Every row comes from one small tree of marks. The marks that hang from a mark follow it in brackets, in the order of their numbers. Every link used is in the known rows. Which tree was each row made from?
Known rows
j_214{j_116}: [-0.17 -0.32  0.21  0.31  0.06 -0.32  0.08  0.36 -0.04 -0.33  0.61 -0.05
  0.30  1.11  0.08 -0.26 -0.53  0.37 -0.13  0.00 -0.57 -1.36 -0.05 -0.91
 -0.12 -0.05 -1.06]
j_667{j_116{j_211 j_539 j_570} j_577}: [-1.84  0.06  0.35 -0.19  0.58 -0.39  0.11  0.49 -0.92  0.35  0.87  0.36
  0.06  0.66 -1.48  0.64 -0.79 -0.30 -0.93  0.46  0.68  2.54 -0.45 -0.46
  0.97  0.69  2.09]
j_667{j_116{j_214 j_539 j_570}}: [-0.21  0.03  0.08  0.20  0.58  0.12  0.32 -0.15 -0.68  0.53  0.68  0.06
 -0.84  2.27 -1.18  0.14 -0.44 -0.25 -0.44  0.33  0.45  1.87 -0.32 -1.15
  0.33  0.25  0.83]
j_577{j_573 j_667{j_116}}: [-0.59  0.09 -0.13  0.13 -0.64 -1.62 -1.76 -1.31  1.72 -0.13  0.72 -1.29
 -0.42 -0.87 -0.54 -0.19 -1.99 -0.53  1.97 -0.37  0.77  0.42 -0.17  0.15
 -0.22  1.23 -0.54]
j_570{j_116{j_211 j_539}}: [-0.44 -0.23 -0.21  0.93  0.27 -0.37 -0.48 -0.10 -0.39  0.28  0.89  0.11
 -0.16  0.96 -1.26 -0.07 -1.29 -0.20 -0.48 -0.17  0.41  1.90 -0.18  0.09
  0.63  0.45  1.55]
j_667{j_116{j_211 j_214}}: [-0.39 -0.05 -0.21 -0.62  0.44 -0.36 -0.10 -0.02 -0.50  0.33  0.37 -0.19
  0.05  0.65 -0.81  0.56 -0.79 -0.23 -0.19  0.30  0.30  1.83 -0.35 -1.04
 -0.04 -0.62  0.68]
j_570{j_116{j_211 j_667{j_577}}}: [-0.53 -0.39 -0.34  0.15  0.33 -0.55 -0.53  0.11 -0.56  0.10  1.06 -0.07
  0.28  0.62 -1.39  0.90 -0.23 -0.27 -0.73 -0.09  0.37  1.97 -0.24  0.31
  1.09  0.56  1.89]
j_539{j_116{j_214}}: [ 0.55 -0.13 -0.20  0.09 -0.04 -0.56  0.30  0.87 -0.75  1.00 -0.11  0.01
 -0.83  1.08  0.16  0.46  0.33 -0.54  0.13  0.26  0.03 -0.85 -0.02 -0.75
  0.04 -0.20 -0.32]
j_667{j_577{j_573}}: [-0.74  0.03  0.22 -0.52 -0.20 -0.82 -0.50 -0.20  0.43 -0.07  0.21  0.18
 -0.27 -0.63 -0.52  0.21 -0.75 -0.21  0.42 -0.09  0.45  0.22  0.09  0.65
  0.78  0.74 -0.46]
j_116{j_211 j_539 j_570 j_667}: [-0.36  0.00 -0.16  1.67  1.03 -0.81  0.59 -0.79 -0.62  0.74  0.99  0.77
 -0.06  4.28 -1.17  0.54  0.50 -0.30 -0.47  0.31  0.53  0.79 -0.19 -0.74
  1.69  0.69  4.14]
j_577{j_573 j_667{j_116{j_539}}}: [-0.64  0.15  0.02  0.58 -0.51 -1.58 -1.61 -1.36  1.63  0.10  0.79 -1.17
 -0.85  0.27 -0.81 -0.49 -2.42 -0.53  1.84 -0.35  0.92  0.57 -0.15  0.07
 -0.04  1.69 -0.30]
j_667{j_116{j_214 j_539} j_577{j_573}}: [-0.95  0.05  0.37 -0.49  0.27 -0.71 -0.33 -0.24 -0.13  0.50  0.66  0.01
 -1.33  1.54 -1.64  0.19 -1.88 -0.40 -0.05  0.18  0.90  2.02 -0.14 -0.41
  0.77  1.21 -0.40]
j_570{j_116}: [-0.06 -0.29 -0.26  0.17 -0.09  0.07 -0.62  0.16 -0.18 -0.12  0.71 -0.31
 -0.06 -0.65 -0.79  0.10 -0.38 -0.13 -0.36 -0.28  0.13  1.46 -0.16  0.32
  0.17  0.21  0.23]
j_116{j_211 j_539}: [-0.56  0.07  0.07  1.07  0.51 -0.63  0.21 -0.35 -0.34  0.57  0.27  0.61
 -0.14  2.26 -0.63 -0.30 -1.28 -0.09 -0.16  0.14  0.41  0.65  0.00 -0.31
  0.67  0.34  1.84]
j_570{j_116{j_211 j_667{j_577{j_573}}}}: [-0.57 -0.36 -0.40  0.24  0.24 -0.92 -0.79 -0.26 -0.16  0.07  1.13 -0.11
  0.18  0.43 -1.44  0.82 -0.47 -0.33 -0.33 -0.19  0.51  1.85 -0.21  0.35
  1.14  0.64  1.78]
j_577{j_667}: [ 0.00 -0.03 -0.01  0.24 -0.40 -0.61 -0.75 -0.33  0.87 -0.03  0.21 -0.58
 -0.16  0.10 -0.11 -0.16 -1.05 -0.21  1.11 -0.15  0.28 -0.22 -0.04  0.65
 -0.08  0.87 -0.39]
j_667{j_116{j_211 j_539} j_577{j_573}}: [-1.89  0.13  0.32 -0.25  0.27 -1.12 -0.62 -0.17 -0.09  0.32  0.78 -0.06
 -0.33  0.26 -1.52  0.31 -1.97 -0.38 -0.12  0.17  0.90  2.20 -0.28 -0.32
  0.77  1.11  1.08]
j_116{j_211 j_539 j_570 j_667{j_577}}: [-0.82 -0.04  0.04  1.21  1.05 -0.83  0.68 -0.36 -0.84  0.73  1.02  1.02
 -0.12  4.15 -1.45  0.82  0.34 -0.31 -0.74  0.40  0.66  1.15 -0.19 -0.33
  2.16  1.12  3.94]
j_667{j_116{j_211 j_570} j_577}: [-1.76 -0.02  0.13 -0.87  0.41 -0.44 -0.04  0.58 -0.80  0.04  0.74  0.14
  0.68 -0.94 -1.15  1.04 -0.14 -0.29 -0.74  0.42  0.40  2.29 -0.48 -0.34
  0.74  0.04  1.77]

Write each row's tree
[-0.30 -0.07 -0.44  0.79  0.30 -1.16  0.39  0.56 -0.98  0.93  0.51  0.10
  0.21  1.21 -0.06  1.18  1.49 -0.68 -0.15  0.35  0.07 -0.62 -0.26 -1.00
  0.77 -0.06  2.78]	j_539{j_116{j_211 j_570 j_667}}
[-0.42 -0.32  0.10  1.47  0.78 -0.87  0.46 -0.15 -0.48  0.21  1.32  0.52
  0.26  4.09 -0.74  0.10 -0.15  0.15 -0.43  0.21 -0.18 -0.80 -0.20 -1.42
  1.06  0.47  1.82]	j_214{j_116{j_211 j_539 j_570 j_667}}
[ 0.38 -0.06 -0.14  1.06  1.01 -0.70  0.75 -0.68 -0.66  0.91  0.49  1.34
 -0.56  4.18 -0.99  0.08 -0.54 -0.28  0.11  0.32  0.49  0.91 -0.02 -0.74
  1.45 -0.44  2.15]	j_116{j_211 j_214 j_539 j_570}
[ 0.52 -0.17 -0.42  0.10  0.76 -0.72  0.44 -0.50 -0.41  0.44  0.29  1.02
  0.27  1.91 -0.48  0.67  0.37 -0.28  0.39  0.28  0.14  0.63 -0.10 -0.58
  1.08 -1.39  1.69]	j_116{j_211 j_214 j_570}
[-0.74 -0.07 -0.33  0.32  0.67 -1.45  0.00 -0.77 -0.12  0.24  0.94  0.61
  0.62  1.55 -1.00  1.27  0.87 -0.43  0.13  0.18  0.49  0.63 -0.17 -0.12
  1.88  0.29  3.32]	j_116{j_211 j_570 j_667{j_577{j_573}}}
[-0.29 -0.25  0.35  1.21  0.35 -0.33  0.39  0.17 -0.28 -0.02  0.99  0.41
 -0.10  2.68 -0.38 -0.50 -0.43  0.28 -0.28  0.07 -0.35 -1.05 -0.12 -1.14
  0.48  0.40  0.03]	j_214{j_116{j_539 j_570}}
[-0.42 -0.35  0.20  1.29  0.66 -0.88  0.32 -0.04 -0.40  0.22  1.09  0.26
  0.07  4.08 -0.68 -0.06 -0.85  0.23 -0.49  0.15 -0.19 -0.86 -0.11 -1.31
  0.76  0.68  1.06]	j_214{j_116{j_211 j_539 j_667}}
[-0.68 -0.37  0.10  0.38  0.38 -1.31 -0.10  0.05 -0.04 -0.12  1.06  0.12
  0.53  2.15 -0.55  0.45 -0.57  0.14 -0.06  0.08 -0.20 -1.00 -0.12 -0.89
  0.89  0.39  0.50]	j_214{j_116{j_211 j_667{j_577{j_573}}}}
[ 0.38 -0.44 -0.29 -0.04  0.26 -0.51 -0.53 -0.32 -0.19  0.25  1.00 -0.08
 -0.81  1.77 -1.52  0.72 -0.41 -0.37 -0.24 -0.18  0.48  1.69 -0.08  0.28
  1.15  0.76  0.29]	j_570{j_116{j_214 j_667{j_577{j_573}}}}
[-0.48  0.02 -0.09  0.25  0.76 -0.35  0.26 -0.28 -0.75  0.61  0.74  0.27
 -0.37  2.27 -1.25  0.34 -0.69 -0.33 -0.36  0.39  0.47  2.09 -0.39 -1.27
  0.53 -0.18  1.79]	j_667{j_116{j_211 j_214 j_539 j_570}}
[-0.84  0.13  0.13  0.38  0.39  0.14  0.10  0.00 -0.55  0.28  0.77 -0.23
 -0.37  0.94 -0.99  0.05 -0.26 -0.20 -0.61  0.24  0.35  1.76 -0.38 -0.97
  0.09  0.58  1.38]	j_667{j_116{j_539 j_570}}
[-0.37  0.01 -0.04  1.39  0.87 -0.77  0.35 -0.62 -0.49  0.76  0.67  0.43
 -0.32  4.28 -1.09  0.30 -0.48 -0.18 -0.51  0.22  0.59  0.69 -0.08 -0.57
  1.21  1.00  3.02]	j_116{j_211 j_539 j_667}
[-0.30 -0.07  0.03 -0.01  0.19 -0.74 -0.19 -0.45  0.13  0.18  0.54 -0.06
 -0.38  1.53 -0.79  0.75  0.26 -0.25 -0.06  0.02  0.41  0.17 -0.01  0.18
  1.10  1.21  0.87]	j_116{j_667{j_577{j_573}}}
[-0.65 -0.42  0.14  0.27  0.48 -0.95  0.17  0.36 -0.40 -0.10  0.97  0.22
  0.64  2.28 -0.55  0.51 -0.33  0.20 -0.48  0.19 -0.32 -0.84 -0.17 -0.89
  0.83  0.31  0.60]	j_214{j_116{j_211 j_667{j_577}}}
[ 0.56 -0.12 -0.26  0.29  0.09 -0.61  0.52  0.79 -0.89  0.98  0.11  0.22
 -0.64  1.09  0.14  0.63  1.03 -0.64  0.18  0.31 -0.03 -0.84 -0.11 -0.86
  0.38 -0.46  0.45]	j_539{j_116{j_214 j_570}}
[-0.69 -0.01 -0.09 -0.01 -0.21 -0.85 -0.98 -0.22  0.60  0.01  0.51 -0.93
  0.23 -0.36 -0.57  0.19 -1.46 -0.33  0.88 -0.01  0.46  0.95 -0.31  0.04
 -0.26  0.69  0.48]	j_577{j_667{j_116{j_211}}}
[-1.48  0.08  0.23 -1.01 -0.13 -0.69 -0.75  0.03  0.14 -0.07  0.60 -0.45
 -0.23 -1.37 -1.04  0.50 -1.10 -0.34  0.00  0.08  0.60  1.71 -0.28 -0.08
  0.29  0.86 -0.18]	j_667{j_116 j_577{j_573}}
[-0.31 -0.05 -0.09  0.26  0.39 -0.77  0.12 -0.62 -0.04  0.14  0.87  0.32
 -0.11  1.56 -0.86  0.99  1.26 -0.38 -0.02  0.10  0.41  0.28 -0.07  0.01
  1.58  0.89  1.96]	j_116{j_570 j_667{j_577{j_573}}}
[ 0.34 -0.37 -0.38  0.97  0.69 -0.53 -0.14 -0.42 -0.62  0.66  1.07  0.27
 -0.78  3.67 -1.75  0.38 -0.92 -0.31 -0.59 -0.04  0.55  1.97 -0.18 -0.26
  1.21  0.61  1.81]	j_570{j_116{j_211 j_214 j_539 j_667}}
[ 0.54 -0.16  0.16  0.84  1.08 -0.26  1.03 -0.45 -0.89  1.00  0.84  1.12
 -1.51  5.98 -1.62  0.63  0.44 -0.34 -0.64  0.43  0.62  0.85 -0.04 -0.39
  2.13  1.25  1.82]	j_116{j_214 j_539 j_570 j_667{j_577}}
[-0.27 -0.38 -0.23  0.09  0.14 -0.09 -0.46  0.21 -0.44  0.02  1.00 -0.25
 -0.21  0.61 -1.31  0.70  0.04 -0.25 -0.81 -0.13  0.28  1.68 -0.16  0.43
  0.86  0.97  0.95]	j_570{j_116{j_667{j_577}}}
[-0.80  0.10 -0.26  0.15 -0.51 -1.97 -1.76 -1.34  1.67 -0.07  0.73 -1.15
 -0.06 -0.91 -0.60 -0.03 -2.15 -0.55  2.04 -0.34  0.83  0.59 -0.21  0.08
 -0.07  0.96  0.13]	j_577{j_573 j_667{j_116{j_211}}}
[ 0.58 -0.15 -0.18  1.09  1.15 -0.83  0.64 -0.81 -0.66  1.15  0.54  0.84
 -1.02  6.15 -1.34  0.39 -0.77 -0.28 -0.30  0.34  0.64  0.81  0.06 -0.82
  1.51  0.59  2.26]	j_116{j_211 j_214 j_539 j_667}
[ 0.73 -0.25 -0.47  0.11  0.88 -0.85  0.37 -0.67 -0.47  0.68  0.36  0.53
 -0.17  3.88 -0.79  0.97  0.16 -0.30  0.00  0.28  0.30  0.49 -0.05 -0.66
  1.17 -0.40  1.78]	j_116{j_211 j_214 j_667}
[-0.52 -0.01 -0.02  0.03 -0.24 -0.54 -0.81 -0.29  0.60 -0.05  0.64 -0.87
  0.02 -0.38 -0.55  0.17 -0.79 -0.34  0.83 -0.01  0.43  0.82 -0.36  0.06
 -0.18  0.82  0.34]	j_577{j_667{j_116{j_570}}}
[-0.09 -0.05 -0.13 -0.49  0.39  0.09  0.09 -0.04 -0.53  0.24  0.55 -0.15
 -0.27  0.63 -0.78  0.55  0.19 -0.29 -0.24  0.30  0.15  1.63 -0.36 -1.03
  0.08 -0.43  0.51]	j_667{j_116{j_214 j_570}}
[-0.30 -0.30 -0.33  1.15  0.51 -0.50 -0.34 -0.34 -0.50  0.42  1.17  0.00
 -0.30  2.33 -1.53  0.30 -0.73 -0.26 -0.73 -0.10  0.53  1.91 -0.20 -0.08
  1.02  0.94  2.34]	j_570{j_116{j_211 j_539 j_667}}
[-0.12 -0.31  0.25  1.42  0.57 -0.40  0.53 -0.07 -0.42  0.12  1.26  0.29
 -0.24  4.08 -0.67 -0.09  0.12  0.21 -0.52  0.16 -0.28 -1.06 -0.13 -1.33
  0.85  0.87  0.87]	j_214{j_116{j_539 j_570 j_667}}
[ 0.14 -0.19  0.05  0.65  1.16 -0.88  0.72 -0.43 -0.87  1.13  0.59  1.10
 -1.05  5.93 -1.69  0.68 -0.94 -0.31 -0.57  0.43  0.80  1.14  0.03 -0.40
  1.98  0.99  2.10]	j_116{j_211 j_214 j_539 j_667{j_577}}
[ 0.05 -0.07 -0.30  0.72  0.11 -0.65  0.43  0.67 -0.87  0.86  0.46 -0.13
 -0.29  1.16 -0.01  0.96  1.76 -0.65 -0.22  0.31 -0.01 -0.89 -0.21 -0.87
  0.54  0.34  1.82]	j_539{j_116{j_570 j_667}}
[ 0.24 -0.11 -0.35  0.16  0.13 -1.03  0.27  0.79 -0.86  1.07 -0.07  0.24
 -0.33  1.08  0.10  0.66  0.06 -0.64  0.20  0.31  0.03 -0.65 -0.08 -0.85
  0.28 -0.67  0.64]	j_539{j_116{j_211 j_214}}
[ 0.28 -0.12 -0.42  0.32  0.28 -1.06  0.44  0.65 -0.97  1.04  0.16  0.48
 -0.16  1.11  0.05  0.83  0.76 -0.67  0.26  0.37  0.01 -0.54 -0.18 -0.99
  0.59 -0.87  1.41]	j_539{j_116{j_211 j_214 j_570}}
[-0.48 -0.32  0.02  0.56  0.37 -0.81  0.21  0.18 -0.25 -0.26  0.89  0.41
  0.97  1.11 -0.07  0.10 -0.06  0.23 -0.03  0.12 -0.52 -1.01 -0.18 -1.15
  0.45 -0.69  0.67]	j_214{j_116{j_211 j_570}}
[-0.44  0.06  0.20  1.23  0.65 -0.72  0.34 -0.79 -0.23  0.60  1.06  0.61
 -0.97  3.87 -1.43  0.43  0.33 -0.37 -0.29  0.15  0.76  0.58 -0.01 -0.12
  1.93  1.86  2.44]	j_116{j_539 j_570 j_667{j_577{j_573}}}
[ 0.42 -0.17 -0.57  0.59  0.50 -1.16  0.58  0.44 -1.09  1.20  0.43  0.34
 -0.29  2.53 -0.27  1.26  1.31 -0.76  0.00  0.42  0.13 -0.53 -0.23 -1.18
  0.99 -0.39  2.25]	j_539{j_116{j_211 j_214 j_570 j_667}}
[-0.60 -0.10 -0.30  0.45  0.31 -1.17  0.40  0.86 -1.11  0.93  0.55  0.29
  0.20  1.03 -0.32  1.36  1.38 -0.72 -0.36  0.43  0.18 -0.39 -0.25 -0.67
  1.09  0.20  2.67]	j_539{j_116{j_211 j_570 j_667{j_577}}}
[-0.78 -0.01  0.14 -1.21  0.10 -0.73 -0.56 -0.12  0.03  0.20  0.52 -0.20
 -0.72 -0.04 -1.27  0.60 -1.28 -0.40  0.14  0.14  0.65  1.79 -0.20 -0.27
  0.51  0.54 -0.74]	j_667{j_116{j_214} j_577{j_573}}
[-1.57  0.15  0.44 -0.33  0.07 -0.71 -0.57 -0.07 -0.03  0.23  0.75 -0.26
 -0.83  0.23 -1.41  0.09 -1.73 -0.32 -0.21  0.10  0.83  1.93 -0.21 -0.19
  0.57  1.55  0.14]	j_667{j_116{j_539} j_577{j_573}}
[-1.11 -0.04  0.03 -1.15  0.27 -1.19 -0.62 -0.21 -0.07  0.25  0.58  0.02
 -0.23 -0.03 -1.32  0.78 -1.54 -0.44  0.23  0.21  0.72  2.03 -0.28 -0.40
  0.74  0.12  0.23]	j_667{j_116{j_211 j_214} j_577{j_573}}
[ 0.39 -0.18 -0.45  0.37  0.35 -1.15  0.43  0.57 -0.95  1.20  0.19  0.12
 -0.48  2.50 -0.23  1.06  0.61 -0.69 -0.04  0.38  0.14 -0.61 -0.13 -1.04
  0.65 -0.17  1.48]	j_539{j_116{j_211 j_214 j_667}}
[ 0.72 -0.23 -0.56  0.42  1.07 -0.87  0.66 -0.88 -0.61  0.66  0.68  0.88
  0.10  3.93 -0.92  1.25  1.15 -0.39  0.03  0.37  0.27  0.60 -0.16 -0.86
  1.63 -0.71  2.86]	j_116{j_211 j_214 j_570 j_667}
[-0.40 -0.03 -0.34  0.53  0.06 -1.04  0.30  0.79 -0.86  0.79  0.24  0.19
  0.33 -0.23  0.26  0.77  0.95 -0.62  0.09  0.29  0.01 -0.66 -0.21 -0.82
  0.38 -0.54  1.94]	j_539{j_116{j_211 j_570}}
[-0.41 -0.02  0.39  0.83  0.60 -0.17  0.50 -0.05 -0.56  0.65  0.63  0.40
 -1.07  4.04 -1.30  0.25 -0.31 -0.15 -0.93  0.24  0.59  0.64  0.02  0.02
  1.36  2.02  1.48]	j_116{j_539 j_667{j_577}}
